Every row comes from one small tree of marks. The marks that hang from a mark follow it in brackets, in the order of their numbers. Every link used is in the known rows. Which tree was each row made from?
Known rows:
J620[J54[J202 J882[J262]] J705]: [  2  26  29 -35 -40   2 -18  12 -17 -42  -3  16  -3  -3 -60  35 -15 -10
  33 -14  17  11  20  14  25  -2  20 -23]
J54[J202[J231[J403]] J620]: [-29  46  40 -29  -8 -10 -12  -8  -8 -32  12  -4  -2  27 -30   7 -23 -27
   2  32  -7   7  36  -9 -26   8  -9 -27]
J403[J231]: [  3   2  17  11 -24  -4  -2   1   6   0 -14   2   0  -4 -18  -3 -11 -15
  -7   5  10  20  -5   2 -13  13   4 -13]
J54[J202[J231] J882[J262]]: [  6  39  41  -2 -19  11 -28  16 -29 -42 -17   7 -12  14 -19  13   7 -22
  11  -1 -10  16  -7   8  12   4  16   7]
J202[J54 J231]: [-11 -16  21  15 -38   4   4   2  32  -7 -30 -14  -8  11 -34   3  12 -21
 -18  20  18   6   6 -11 -13  -5   8   6]
J262[J882[J54[J202]]]: [  5  28  -3 -15 -18   3 -22  24 -36 -39   2   6 -15  29  22   3 -15 -10
 -16  -3 -12   7  21  -6  -3  10  10   1]
J54[J202[J231] J620 J882[J262]]: [ -3  55  62 -11 -13   0 -28   5 -48 -54  -6   4  -7  21 -20  14  -1 -35
  18  12 -27  15   1   2  14  16   6 -13]
J705[J620]: [-15  -7  19  12  -9 -11  13   9 -21 -10   5  14  10  -9  -5  12  11  -5
  17   4  -4  18   4  -8  27   4   7 -25]
J403[J231[J202[J54[J620]]]]: [-10  24  35  -7 -40 -16  -6 -31  -8 -39 -11 -20  -5  17 -57  -1 -33 -39
  -6  21   1  30  25 -20 -14   4 -24 -40]
J620[J54[J202] J705[J508]]: [-32   2   2 -30 -59  -2  22   4  -5 -28  18 -20   2   2 -40  11 -30  -9
  26  21  23  27  28  11 -26   8  32 -39]
J231[J202[J54[J620 J882]] J403]: [  0  53  61 -51  -2 -28 -14 -29  -9 -46   5 -13   8  19 -75  25 -18 -39
  17   4  15   5  57 -29  -2 -16 -46 -10]
J403[J231[J202[J54[J620[J705]]]]]: [-21   7  46 -33 -55 -27  -1 -26   9 -43 -14 -23   6   6 -85  15 -43 -30
  -2  23  14  27  31 -14 -13   6 -16 -54]
J231[J202]: [ -2  16  -6 -15  -8  -1  -8 -14 -11 -34   7 -14   2   7 -17   0 -21   5
   5  -2  -4   8   9  -2   0 -10 -13 -18]
J54[J620]: [ -9  18  21  -9   8 -11  -1 -10 -19 -10  10  -3   5   8   0   1  -7 -11
   8  12 -15  -1  10  -6   0  11 -11 -20]
J669[J23[J231[J202 J403]]]: [ -9  30  44 -40   7 -20 -18 -21  37 -48   2  -3  33 -14 -73  29 -40 -12
  30  16   9  16  51 -12 -17 -33 -15  11]
J669[J23[J231[J202]]]: [ -9  15  32 -23   3  -6  -9 -19  22 -53  -7  -7  25 -16 -48  18 -30 -10
  32   9 -13  19  26  -4  -9 -18   3   2]
J862[J705[J508 J620[J54[J202]]]]: [-53  15  22  15 -48   0  43   1 -30 -45  22   7   6   2 -39   3 -25  -8
  20  28  15  55  27  10 -19   4  26 -62]
J620[J54 J705]: [-14 -17   4 -25 -43  -5  11   8  28 -11  -3  -1  10 -13 -53  25 -14  11
  17   2  36  -4  23   6   1   0  17 -34]
J202[J54[J620[J705]] J231]: [-31 -16  52 -20 -45 -17   9  -3  31 -19 -22 -21   7   9 -63  20  -5 -22
  -6  34  14   1  22 -12  -9  10   5 -28]
J620[J54[J882] J705]: [ -2   0  34 -42 -33  -5   7  12  16 -22 -10   4  15 -16 -66  36   1  -2
  38 -18  36  -5  26   6   3   8  18 -25]
J23[J231 J669]: [-22   2  23  -5   4 -18  -6 -13  32 -20 -17  12  32 -17 -35   7  -2   2
  28  -4  -8   5  13  19  26   2   4  26]
J54[J202[J231[J403]] J882]: [ -8  45  51 -35  -6  -2 -13   9   1 -33  -5   1  -1  17 -40  17  -1 -28
  17   1  12   7  30  -4 -22   5   2   1]
J403[J231[J202]]: [  0  17  10  -5 -32  -5  -9 -12  -6 -35  -7 -12   2   4 -36  -3 -31 -10
  -2   3   4  29   4  -1 -14   3  -8 -33]
J202[J54 J231[J403]]: [-11   0  32  -1 -35 -11  -4   1  48  -3 -20 -10   1  13 -58  14   3 -22
 -23  27  40   3  32 -19 -20 -19 -10  14]
J54[J202 J620[J705[J508]] J882]: [-24  35  60 -56 -12 -19  13  -3 -43 -41  20 -23  11  10 -25  14 -18 -34
  42  13 -12  23  23   4 -20  31  13 -29]
J202[J54[J882[J262]] J231]: [ 17   9  55  16 -39   1 -20  12   7 -25 -40  -2  -5   9 -48  20  24 -27
  -7   6  17  11  -3  -8  20 -11   6  27]
J202[J54[J882[J262]] J231[J403]]: [ 17  24  65  -3 -36 -13 -28  12  23 -20 -29   3   4  10 -72  30  14 -31
 -12  13  40   9  21 -14  14 -26 -13  35]
J262[J882[J54[J202 J620]]]: [ -3  44  18 -26 -11  -9 -23  12 -54 -49  12   3 -11  36  22   4 -22 -21
 -10   9 -28   7  29 -12  -2  21   1 -20]
J862[J705[J508 J620[J54]]]: [-41  -5  30  25 -50 -11  46   7 -10 -34  12   2  22 -11 -46   8 -12   4
  15  29  34  45  19   8 -11  -1  21 -51]
J882[J54[J620[J705]] J262]: [  8   2  28  -2 -41 -18 -24   9  -6 -29  11   1  22   8 -33  33 -32  11
 -12  20   5  -1  22   8  41 -13   2 -28]
J23[J231[J202 J403] J669]: [-24  32  29 -40  -1 -33 -21 -29  37 -52  -1   3  44  -7 -75  19 -33   5
  28   2  10  10  48   8  18 -23 -27  14]
J231[J202 J403]: [ -2  31   6 -32  -4 -16 -16 -16   5 -30  17 -10  11   9 -41  11 -32   3
   0   5  18   5  34 -11  -8 -24 -30 -10]
J231[J202[J54[J620]] J403]: [-14  37  30 -34 -14 -27 -12 -35   2 -36  13 -15   5  22 -64  13 -32 -28
  -4  23  14   8  53 -29  -8 -25 -48 -19]
J23[J669]: [-15   1  -2   0   5  -3   3  -2  14   1 -12   9  19 -12 -14  -2  -1  12
  11   2  -1  -4  -1   5  15  -1  -7  16]

Which tree is each row?
[ -8  16  61 -52   4 -24   3   1 -13 -24  -2  -3  18  -5 -40  29  -2 -15
  33  -5  -1  -7  18  -1   7  23   0 -26]
J54[J620[J705] J882]
[ -4  21   9 -24 -20 -16 -12 -24  21 -25   3 -14   1  15 -62  12 -25 -14
 -12  11  30   8  45 -22  -8 -36 -38   2]
J231[J202[J54] J403]
[-30  31  29 -12 -11   3  -3  -6 -24 -35   3  -8 -11  25  -6  -3 -13 -25
   8  25 -28  10  12  -3 -19  22   9 -33]
J54[J202[J231] J620]
[-37  18  30 -41 -23 -18  16 -10 -32 -30  27 -26   6  13 -15   3 -32 -22
  22  33 -14  24  21   3 -24  22  12 -39]
J54[J202 J620[J705[J508]]]
[-11  21  59 -59 -19 -25  -1 -21  -7 -52  -7 -21  10   8 -78  29 -18 -28
  26  -1   6   5  38 -16   4   2 -20 -32]
J231[J202[J54[J620[J705] J882]]]
[-10   5  36 -15 -13  -6  -6 -27  37 -47 -21 -12  14  -9 -69  18 -26 -28
  21  14  -1  22  36 -16 -11 -30  -4  13]
J669[J23[J231[J202[J54]]]]
[ -1   7  15   2 -48  -5  -5 -20  11 -26 -21 -16  -8   9 -56  -2 -26 -28
 -13   9  17  33  16 -14 -14  -8 -15 -21]
J403[J231[J202[J54]]]
[-19   1  82 -36 -33 -19   8   2  19 -32 -30 -17  11   6 -73  31  12 -34
  14  14  16  -1  25 -13  -7  19   7 -19]
J202[J54[J620[J705] J882] J231]
[-23  -6  18  15 -57 -12  30  12 -22 -23  19  -5  19  -9 -28  14   3 -14
  35  25  24  41  18  -7   5   3  26 -38]
J705[J508 J620[J54]]
[  2  23  55 -19   2 -12   2 -12 -14 -17 -11  -4  -2  10 -35  13  13 -42
  17  -2  -1   0  23 -18   4   9 -15   0]
J202[J54[J620 J882]]
[-21  29  20 -18 -17   1 -11   2  12 -21   3  -3  -4  20 -28   6 -16 -15
  -3  19   9   8  27  -3 -24  -3   0  -7]
J54[J202[J231[J403]]]
[-24   5  29 -44 -31 -22   2 -27   3 -41  -1 -25   7  11 -67  18 -32 -14
   4  18   5   6  35 -16   1  -7 -21 -41]
J231[J202[J54[J620[J705]]]]
[ -3   8  37 -42 -28 -30 -14  24 -17 -39   0  -5  15  14 -14  29 -18  -1
 -10  14   2  -8  29 -10   9  19   4 -25]
J262[J882[J54[J620[J705]]]]
[ -7  20  56  20 -32  -6   7  16 -25 -47  -9  39  17 -17 -67  33   3   1
  22  -5  26  31  12  10  40  -9   9 -37]
J862[J705[J620[J54[J882[J262]]]]]
[-17  63  70 -44   2 -12 -14  -2 -19 -43   5   0   3  24 -41  18  -7 -40
  24  12  -3   4  37 -10 -21  17  -7 -18]
J54[J202[J231[J403]] J620 J882]
[-10  19  47 -31 -10 -21 -14 -29  54 -43 -11  -8  24  -8 -95  29 -36 -30
  18  23  21  19  62 -25 -17 -43 -22  21]
J669[J23[J231[J202[J54] J403]]]
[-41  14  40 -36 -27  -6   3  -1  -6 -38   0 -13   0  16 -33  12 -22 -16
  11  28 -15   5  17   3 -16  25  17 -48]
J54[J202[J231] J620[J705]]
[ -8   6  43 -39 -47 -37   0  24 -29 -47  12 -28  25  16  -8  21 -22  -9
  -7  34   9  13  27  -9 -11  21  13 -19]
J262[J882[J54[J620[J705[J508]]]]]
[ 26  13  38   7 -15  -2 -21   2  -9 -13 -23   9  -8   2 -37  19  17 -27
  -1  -8  12   9   2  -8  30 -16 -10  32]
J202[J54[J882[J262]]]
[  7  22  65 -36  -7 -25 -20   5 -26 -31  -3   7  18  -6 -41  35  -5 -12
  22   0  -3  -1   6   4  34   7  -5 -14]
J54[J620[J705] J882[J262]]
[-26  22  33 -31 -15 -34 -17 -37  54 -46 -15  -2  33  -1 -97  20 -27 -12
  15   7  22  14  59  -4  17 -33 -34  25]
J23[J231[J202[J54] J403] J669]
[ 19  40  54  -9   8 -15 -25   0 -44 -31   0  10   6   2 -17  18   5 -21
  19  -1 -16   3  -2  -2  31   5 -12   0]
J54[J620 J882[J262]]
[  9  18  46  13 -38  -9  -7  22 -37 -36  -3  31  12 -16 -47  37  18 -15
  40 -10  17  24   9  -4  54  -6  14 -22]
J705[J620[J54[J882[J262]]]]
[-10  32  29 -39  -5 -29 -23 -28  23 -51  11  -5  23   4 -61  20 -31  -8
  17   1  13  14  48   3   4 -22 -21  -2]
J23[J231[J202 J403]]
[-25  17  17 -22  -3 -20 -13 -26  22 -54 -11  -1  33 -10 -52   7 -23   7
  33  -5 -11  13  24  15  26  -8  -8   6]
J23[J231[J202] J669]
[-39  -6  36  25 -23 -16  41   5 -20 -26  11  -1  23  -7 -20  -1  -9   2
   2  29  10  44   3   6  -9   2  12 -33]
J862[J705[J508 J620]]
[-14  39  35 -17 -33  -4 -23  23 -40 -62  -3  -7 -10  41  10   7 -15 -23
 -15  23 -21   8  24 -12 -15  27  15 -24]
J262[J882[J54[J202[J231] J620]]]
[ 24  30  32  -8 -24  -5 -28 -11 -20 -46 -17  -4  -5  11 -53  17  -4 -22
   3 -10   9  17  11 -12  31 -27 -23  14]
J231[J202[J54[J882[J262]]]]
[ 14  44  19  -9 -26  13 -23   7 -35 -38   0  20 -13   6 -33  20  -6 -20
  29 -15   4  15  14   8  23  -5  12  -9]
J620[J54[J202 J882[J262]]]
[ -8  -6  25 -19 -31 -17  -1   3   7 -24  14  -7  23   9 -30  26 -29   8
  -2  14   7  -8  34   3  13   2   6 -39]
J882[J54[J620[J705]]]
[-15   4  72 -40 -31 -30  20  -6  -8 -25  -4 -31  17   4 -55  23   0 -41
  24  21  17  17  27 -12 -12  15   3  -9]
J202[J54[J620[J705[J508]] J882]]
